What can hang from each mark:
q_253: q_129
q_653: q_21
q_518: q_21 q_142
q_804: q_21 q_253
q_270: q_129 q_721
q_721: q_270
q_142: q_518 q_653 q_721 q_804

Known rows, with every way that one mark hangs from another:
q_804(q_21 q_253(q_129)): [ 0.475  2.134 -3.470  0.402  0.349  0.209 -1.539 -4.365  4.139  3.799
 -1.167  2.777  5.830  4.863 -0.801 -3.032 -2.568 -2.350 -0.310]
q_721(q_270(q_129)): [ 1.258  1.592 -2.517 -1.489 -1.293  1.903  2.071 -2.294  1.944  1.173
 -0.420  5.144 -2.374  2.601  0.652  0.166 -2.155  6.483 -0.565]
q_518(q_21 q_142): [ 1.443 -3.075  1.243  0.523 -0.586 -1.055 -0.654 -3.284  2.589  2.566
  2.274  4.884 -0.585  3.449  0.122 -1.463  0.876  6.447  1.680]
q_142(q_518(q_21) q_721): [ 3.819  3.052 -0.003  0.885 -1.931  0.900  4.576  1.615  1.171  4.878
  1.689  2.582 -0.150  1.002  4.088 -3.386  2.479  4.225  0.045]
q_804(q_253): [ 0.912  0.913 -3.018  0.337 -1.130  2.963 -1.355 -1.175  2.888  2.039
 -0.419  3.318  2.873  3.017 -0.655 -1.161 -1.198  3.331 -0.377]
q_804(q_21 q_253): [ 0.613  1.273 -1.600  1.856  1.639  2.614 -0.399 -3.824  3.679  3.448
 -1.574  0.911  4.079  3.538  0.423 -1.392 -1.128  0.427  0.720]
q_270(q_721): [ 4.449 -0.659 -4.681  0.669 -0.274  2.667  1.160 -3.134  1.657  3.864
  1.941  1.662  1.738  3.366 -0.260 -1.534  2.586  6.264  0.970]
q_518(q_21 q_142(q_804(q_253))): [ 2.514 -0.717  3.495  0.590 -1.917 -2.557 -3.015 -1.021  5.564  3.503
  0.414  6.124 -1.051  2.617 -0.286 -3.102 -0.181  2.795  1.683]
q_142(q_518(q_21) q_653): [ 1.104  0.296  1.679  1.197 -3.641  1.233  0.326  0.297  0.827  5.071
 -2.718  0.205 -3.640 -0.509  3.767 -4.318 -0.281  7.463 -0.741]
q_804(q_21): [ 1.362 -0.432 -0.999  0.704  2.975  1.611  1.063 -4.769  1.592  3.160
 -0.416 -0.265  3.076  2.468  1.621 -0.917  1.282  2.397  1.859]
q_142(q_518 q_721 q_804): [ 4.937  3.415  0.852 -0.278 -0.276 -1.710  2.090  4.679 -0.459  4.675
  1.494 -0.139 -0.285  0.190  4.025 -4.469  5.017  1.080 -0.213]
q_142(q_518 q_721(q_270)): [ 2.167  4.526 -0.436  1.711  0.079  2.042  5.793  4.352  0.044  3.482
 -0.039  0.862 -1.767  1.552  3.651 -2.477  4.150  3.999 -3.692]
q_653(q_21): [ 2.100 -2.257  0.536 -0.265  1.431  1.396  0.360 -3.452  2.819 -0.466
 -1.091  2.176  3.711  1.096 -0.061  1.796  0.919  4.808  2.729]
q_270(q_129 q_721): [ 5.299  0.047 -6.679 -1.077 -2.112  1.308  0.330 -4.028  1.730  3.796
  2.864  4.079  0.549  3.996 -0.526 -1.588 -1.063  6.776  2.216]
q_518(q_21): [ 2.010 -0.601 -0.088 -0.624 -1.440  2.149  1.454 -3.904  2.958  2.743
  0.771  4.734  0.247  1.350  1.608 -0.752  0.069  6.478  2.220]
q_142(q_518 q_653 q_721): [ 2.048  1.396 -0.872  1.980 -0.941  1.110 -0.192  5.484 -1.855  5.410
 -1.086 -2.744 -0.205  0.838  4.120 -5.069  4.246  3.597 -2.473]
q_142(q_653 q_721 q_804(q_21 q_253)): [ 3.140  1.746  2.159  2.925  1.878  0.695 -3.580  2.212  3.771  6.414
 -4.054 -2.124  2.595  1.610  3.734 -5.189  4.273 -3.148  0.350]
q_518(q_142(q_653 q_721)): [ 1.297 -3.676 -0.130  2.622  1.375 -0.581 -4.490  3.550 -0.645  4.208
  0.693 -0.638  1.435  3.655  1.394 -3.733  6.125  3.241 -1.586]
q_142(q_518): [ 1.553  1.464 -1.838 -0.029 -1.263  0.542  2.074  0.224 -0.952  3.017
  0.690  0.251 -0.477  1.156  1.811 -2.604  0.372  5.364 -1.003]
q_253(q_129): [ 1.037  0.147 -4.176 -2.420 -0.839 -0.395 -1.390 -2.416  0.996  2.251
  1.188  3.913  3.686  3.469 -0.646 -2.074 -0.444  2.332 -0.142]

Rows:
[ 2.009  1.182  3.868  1.702  0.836 -1.553 -1.093  0.732 -0.040  6.507
 -4.285 -4.811 -2.575 -0.662  4.895 -5.917  2.101  1.426  0.043] -> q_142(q_518 q_653 q_804(q_21))
[ 3.308 -2.365  4.226 -0.305 -0.601 -3.701 -1.801 -2.005  3.194  3.138
  1.472  4.770 -2.372  2.036  1.134 -2.478  2.049  4.744  2.592] -> q_518(q_21 q_142(q_804))
[ 0.588 -1.741  3.755  3.478  0.061  0.908 -0.022  2.505  2.940  4.385
 -1.850  2.563 -3.449  2.725  3.056 -3.110  5.134  5.854 -2.337] -> q_518(q_21 q_142(q_653 q_721(q_270)))
[ 1.841  3.771 -1.147  1.260 -2.482  1.210  2.016  5.162 -0.497  4.477
 -2.457  0.618 -4.336  1.164  4.098 -4.356  1.131  5.010 -3.796] -> q_142(q_518 q_653 q_721(q_270(q_129)))
[ 1.821 -5.242  2.660  3.064  2.487 -1.057 -4.065  2.097  1.438  1.870
 -1.396 -0.469  3.273  2.594  0.716 -1.262  5.684  3.059  0.343] -> q_518(q_142(q_653(q_21) q_721))
[ 3.177 -3.076  2.917  1.498  1.371 -3.312 -5.602  4.760  0.035  4.908
  0.073 -0.896 -0.007  2.243  2.396 -4.898  7.305  1.606 -0.295] -> q_518(q_142(q_653 q_721 q_804))
[ 2.360  0.751  2.360  0.107 -1.863 -1.432 -2.060  3.478 -0.840  4.861
 -3.108 -2.372 -3.572 -1.309  3.590 -5.559  1.991  4.346 -1.088] -> q_142(q_518 q_653 q_804)
[ 3.761 -0.155  3.295  2.018  0.403  0.976 -4.283  3.388  4.924  2.871
 -4.740  0.098  3.386  0.205  1.942 -2.209  3.934 -0.714  1.213] -> q_142(q_653(q_21) q_721 q_804(q_253))
[ 4.989  4.061  2.237  1.430  2.519 -1.848  3.117  2.071  0.381  6.065
  0.101 -2.629  0.861  0.708  4.961 -4.697  5.005 -1.698  0.952] -> q_142(q_518 q_721 q_804(q_21))
[ 1.422 -4.014  5.150  2.448  0.085 -2.752 -7.441  1.004  4.864  1.588
 -4.483  0.981  0.742  1.440 -0.794 -2.485  1.080  1.912  0.968] -> q_518(q_142(q_653(q_21) q_804(q_253)))
[ 3.629  5.773  3.856  2.289  2.635 -0.620  5.902  2.910  1.666  5.602
 -2.299 -1.910 -2.058  0.473  5.833 -3.940  5.339 -0.859 -1.372] -> q_142(q_518 q_721(q_270) q_804(q_21))
[ 3.061 -1.901  1.043  1.418  0.330 -0.932  0.290 -0.028  2.270  3.681
  3.717  4.577  1.139  3.746  1.240 -2.000  4.350  4.036  1.274] -> q_518(q_21 q_142(q_721))
[ 3.728  2.453  3.338  2.451  1.773 -1.488 -0.221  3.931 -0.234  7.400
 -3.158 -5.127 -0.542 -0.239  6.167 -6.519  5.573 -1.138 -0.416] -> q_142(q_518 q_653 q_721 q_804(q_21))
[ 4.600  5.404 -0.016  0.860 -1.555 -0.520  0.610  5.521  1.796  4.751
  0.175  1.093  0.829  1.082  2.684 -5.100  2.684 -0.846 -1.441] -> q_142(q_518 q_721 q_804(q_253))
[ 4.229 -0.993  2.951  2.001  4.695 -3.791 -1.231  0.368  1.572  4.889
  1.681 -0.642  2.494  3.571  2.419 -3.485  6.630 -1.989  2.152] -> q_518(q_142(q_721 q_804(q_21)))
[ 4.939  5.486  2.200  1.083 -3.259 -0.371  2.240  3.671  4.208  5.725
  0.064  3.724 -0.822  0.350  3.771 -5.035  1.551  0.601  0.091] -> q_142(q_518(q_21) q_721 q_804(q_253))
[ 1.556 -4.233  3.049  0.880  0.463 -3.587 -6.471  1.696  0.409  3.628
 -1.451 -0.458 -2.150  1.683  1.034 -4.193  3.747  4.144 -0.108] -> q_518(q_142(q_653 q_804))
[ 0.105 -6.537  3.039  2.268  1.467 -1.309 -5.006 -0.854  1.862  0.920
 -2.691 -0.359  1.274  2.115 -0.474 -0.520  2.277  5.520  0.916] -> q_518(q_142(q_653(q_21)))
[ 2.311  2.828  3.743  1.296 -4.788 -0.135 -2.044  2.350  3.815  5.805
 -4.491  1.337 -4.248 -1.123  3.454 -6.211 -1.474  3.824 -0.758] -> q_142(q_518(q_21) q_653 q_804(q_253))
[ 3.284  0.281  3.195  1.215  2.315 -2.158  0.691  3.832  1.938  2.784
  0.891  2.731 -1.789  2.904  1.893 -2.265  7.037  1.740 -1.330] -> q_518(q_142(q_721(q_270) q_804))
[ 2.675  4.461  1.897  1.624 -0.043 -0.978  0.755 -0.246  3.016  5.227
 -2.521 -0.822  0.141  0.922  2.461 -4.628 -0.841 -1.009  0.303] -> q_142(q_518 q_804(q_21 q_253))
[ 3.986  5.371  2.366  0.632 -0.106 -0.282  4.847  5.538  0.879  4.075
 -0.876  0.543 -3.543  0.054  4.467 -3.597  5.139  2.077 -2.540] -> q_142(q_518 q_721(q_270) q_804)
